Known rows, with every step that occurs:
m-s: -3; -33; -40; 18; 24; 10; 41; 11; -35; -1; -46; 26; -15; 8; 5; -41; 10; 13; 10; -18; 27; 8; 69; -5; 11
a-y-j-f: -6; 33; 44; 25; -20; 0; 75; 9; -9; -26; -27; 9; 30; 26; -26; -7; -24; 10; -6; -13; 1; 20; -18; -1; -12
f-s: 10; 39; -16; 17; 19; 9; -60; -28; -11; 15; 4; -21; -2; -14; 29; -7; 23; 0; -1; 26; 7; -4; 54; -11; -8
j-f-g: -17; 14; 4; 38; 0; -32; 2; -29; -13; 25; 7; 18; 11; -3; 5; -16; 6; 22; -2; -23; 9; 9; -42; 9; 1
m-v: -16; -36; -20; -3; 15; -4; 57; -11; -40; -9; -20; 26; -31; 30; -10; -42; 9; 21; -6; -13; 24; 23; 68; -20; 10
j-f-a: -26; 23; 2; 33; 18; -23; 6; -35; -21; 18; 12; 20; -14; 1; -11; -19; 5; 21; 9; -32; 0; -1; -29; 11; 0
q-f-s-y-j: 4; 10; 12; -48; -25; 9; -42; 2; 39; 9; 39; 25; 20; -42; 39; 23; 28; -39; 17; 39; -26; 1; -26; -10; 33
j-f-s: -8; 54; 13; 38; 4; -31; -39; -30; -17; 15; 0; 1; 35; -17; 23; 5; 5; -13; 22; 12; 12; -35; -22; -9; -6
a-y-s-f-g: -6; -18; 21; 48; -12; 41; -1; 1; 18; 13; 5; -44; -26; 9; -3; 0; -2; -7; -49; 11; -30; 2; 7; 15; -20
v-m-s-y-q: -2; -87; -37; -47; -2; -24; 66; 60; -18; 4; -13; -6; 25; 5; 3; -25; -43; -24; -24; -22; 60; -10; 4; -27; 9
j-f: -23; 23; 9; 14; 13; -40; 5; -26; -17; -10; -20; 24; 41; 7; -7; -9; 3; 11; 4; -25; 8; -30; -6; -7; 2
q-f: -9; -27; -4; -53; 7; 4; -15; -22; 29; -1; -13; 64; 8; -1; 9; -8; 60; -7; -29; -5; -42; -1; 41; -14; 30
a-f-s: 8; 29; -7; 23; 7; 30; 2; 14; -19; 1; -30; -42; -33; 8; 7; -25; 19; 27; -13; 44; -1; -17; 49; 22; -31
f-a: -10; 0; -28; 11; 34; 19; -2; -35; -17; 17; 22; 6; -65; 9; -14; -37; 22; 43; -16; -29; -6; 38; 45; 15; -1
v-m-s-y: -11; -75; -29; -42; 7; -21; 56; 30; -25; 14; -4; 9; 18; 0; 17; -46; -15; -14; -27; -19; 56; -3; 9; -11; 0
s-f: -19; -24; -5; -25; 22; 2; -55; -28; 37; 2; 27; -6; 7; 1; 3; 0; 32; 5; -5; 3; 13; -38; 32; 2; 4
f-j: 30; 9; -21; 3; 27; -16; -55; -39; -23; -5; -8; 22; -7; -4; 8; 17; 23; 16; 13; -4; -7; 21; 19; 5; -21
y-q: 9; -22; -33; -25; 10; -7; 12; 34; 0; -38; -36; -20; 17; 22; -36; 17; -32; 13; -18; -27; 11; -9; 69; -39; 20
y-q-f-j: 30; -38; -23; -51; -9; -9; -28; 27; 27; -17; -28; 33; 15; -2; -10; 57; 2; -27; 0; -6; -33; 1; 7; -35; 25
f-q: 32; 18; -28; 9; 38; -6; -44; -32; -19; 18; -13; -19; -22; 13; -7; -13; 9; 16; 13; 1; 24; 5; 23; 5; -34
y-j-f: -6; 30; 15; 3; -3; -39; 60; 0; 1; -27; -1; 25; 58; -4; -34; 8; -32; 12; 33; -18; 9; 16; -31; -43; 16
q-f-g: -4; -37; -11; -30; -6; 12; -20; -23; 32; 32; 11; 59; -20; -11; 21; -14; 64; 5; -34; -5; -41; 39; 6; 2; 29
s-y: -16; -1; -6; -38; 7; -3; -24; -4; -10; -28; 23; -18; 5; -4; 12; -14; -8; 22; -6; -12; 23; -18; 27; 29; 9

Rows:
19; -20; -7; -41; 5; -6; -55; -33; 22; 10; -7; 75; 0; -15; 22; 26; 63; -19; 0; 7; -51; 16; -2; -4; 10  q-f-j
-2; 14; 9; 26; 4; 41; 57; -7; -13; 7; 13; -3; -64; 23; -29; -31; -5; 36; -15; -21; -11; 68; 12; 20; -12  f-a-y-j
-25; 28; 26; 48; 2; -3; 25; -25; -25; 18; -1; 13; -27; 19; -8; -24; 4; 17; -5; -29; -3; 3; -34; 32; -16  j-f-a-y
11; -48; -30; 17; 15; 5; -30; -2; -2; 23; -5; 21; -18; -16; 27; 5; 20; -19; 46; 11; 25; -13; 1; 16; -4  m-s-f-j
2; 29; 1; 7; -6; 29; -12; 27; -16; -7; -4; -58; -30; -4; 21; -19; 0; 20; -1; 49; 10; -31; 18; 47; -26  a-f-s-y
-15; 54; 20; 22; -9; -32; -53; -15; -14; 7; 26; -17; 38; -28; 37; 12; -11; -20; 33; 17; 24; -49; -51; 15; -2  j-f-s-y
-7; 43; 14; 16; -20; -35; -44; 13; -9; -3; 16; -32; 45; -24; 24; 33; -37; -28; 38; 12; 26; -55; -54; 0; 7  j-f-s-y-q
3; 52; 48; 41; -25; 6; 47; 6; -9; -10; -17; -5; 26; 12; -6; 3; -23; -5; 6; 11; 2; 17; -28; -2; -18  a-y-j-f-s
7; -34; 14; -11; -33; 35; 28; 37; 20; -3; -37; 3; -20; 32; -7; 7; 2; -6; -52; -11; -27; 23; 19; 8; 8  a-y-q-f-g
-17; 22; 16; -13; -16; -22; 27; 10; -3; -20; 56; -8; 14; -21; -10; 6; -46; 11; 43; -15; 21; 10; -71; 15; 18  s-y-j-f-a
13; -31; -9; -66; -24; -10; -44; 37; 22; -28; 16; -1; 15; -17; 12; 51; -21; -24; 13; -1; -8; -19; -27; 10; 27  s-y-q-f-j
25; 13; -16; 14; 22; 17; 15; 12; -24; 3; -44; -41; -49; 30; -21; -30; 7; 38; -1; 25; 11; -9; 25; 35; -53  a-f-q
4; 55; 17; 23; -9; -32; 24; -3; 1; -8; 13; 5; 56; -22; -11; 20; -30; -8; 47; 13; 10; 12; -44; -44; 9  y-j-f-s
17; -19; -20; -39; -15; 6; -31; 34; 33; -5; -18; 6; 18; -9; 4; 43; 3; -37; -7; 14; -24; -16; 30; -45; 35  y-q-f-s
-8; -64; -13; -16; -18; -39; 88; 41; -16; 33; 21; 16; 31; -17; 12; -34; -40; -19; 1; -17; 60; 27; -76; -18; 6  v-m-s-y-j-f-g
2; 38; -5; -3; 2; 8; -75; -13; -10; 5; 38; -41; 0; -29; 46; 1; 1; -6; 13; 32; 23; -22; 17; 20; -2  f-s-y
-9; -24; 10; -2; -7; 45; 11; -10; 24; 24; 2; 35; -53; 0; -1; -8; 44; -15; -44; -4; -77; 29; 6; 8; 14  q-f-a-y-s
-5; -17; 17; -23; -14; 39; 34; -6; 28; 17; 13; 55; -43; 5; -6; -13; 41; -3; -23; -7; -53; 53; -7; 8; 19  q-f-a-y-j
9; -7; 24; 39; -5; 29; -23; -7; 11; -2; -8; -34; -12; 5; -2; 26; -3; -21; -26; 17; -38; -14; 1; 12; -31  a-y-s-f-j
-14; -13; 18; 7; 1; 37; -7; -14; 36; 21; 51; -16; -46; 7; -12; -6; 11; 8; 2; 4; -1; 13; -16; 25; -8  s-f-a-y-j
6; -9; 8; 1; -10; 25; 38; 36; -9; -36; -56; -26; -5; 49; -27; -1; -25; 11; -44; -21; 1; 0; 61; 0; -10  a-y-q
12; -18; -14; 22; 15; -3; -62; -19; 25; 2; 24; -29; 8; -32; -4; 49; -4; -28; 5; 20; -40; -25; -7; -27; -8  y-s-f-j
-10; -12; 25; 33; -4; 36; 3; 1; 16; -9; -12; -40; -6; 14; -10; 5; -4; -14; -44; 9; -32; -23; 30; 2; -19  a-y-s-f
18; 42; 9; 19; 3; -42; 35; -5; -3; -5; 3; 6; 42; -4; -33; 15; -37; 1; 57; -4; 22; 18; -65; -35; -7  y-j-f-q
-16; 24; 21; -24; -18; -34; 27; 16; 0; -37; 36; -7; 49; -18; -9; 12; -47; 6; 40; -11; 27; -8; -57; 3; 20  s-y-j-f
10; 19; -6; 0; -16; 26; -3; 56; -10; -18; -14; -76; -24; 0; 8; 2; -25; 11; 2; 45; 13; -35; 15; 31; -18  a-f-s-y-q
23; -22; 15; -18; -25; 24; 5; 29; 13; -19; -49; 15; -5; 28; -7; 34; 3; -22; -30; -4; -34; 8; 12; 5; -4  a-y-q-f-j
-8; 30; 9; 19; 1; -26; 62; -8; -4; -5; 24; 23; 15; -8; -37; 1; -29; 19; 37; -23; 2; 40; -49; -28; 15  y-j-f-a
12; -8; -12; -8; 26; -1; -85; -33; 32; 30; 31; -29; -13; -1; 5; 9; 24; -9; 26; 21; 28; -37; -8; 14; -24  s-f-q
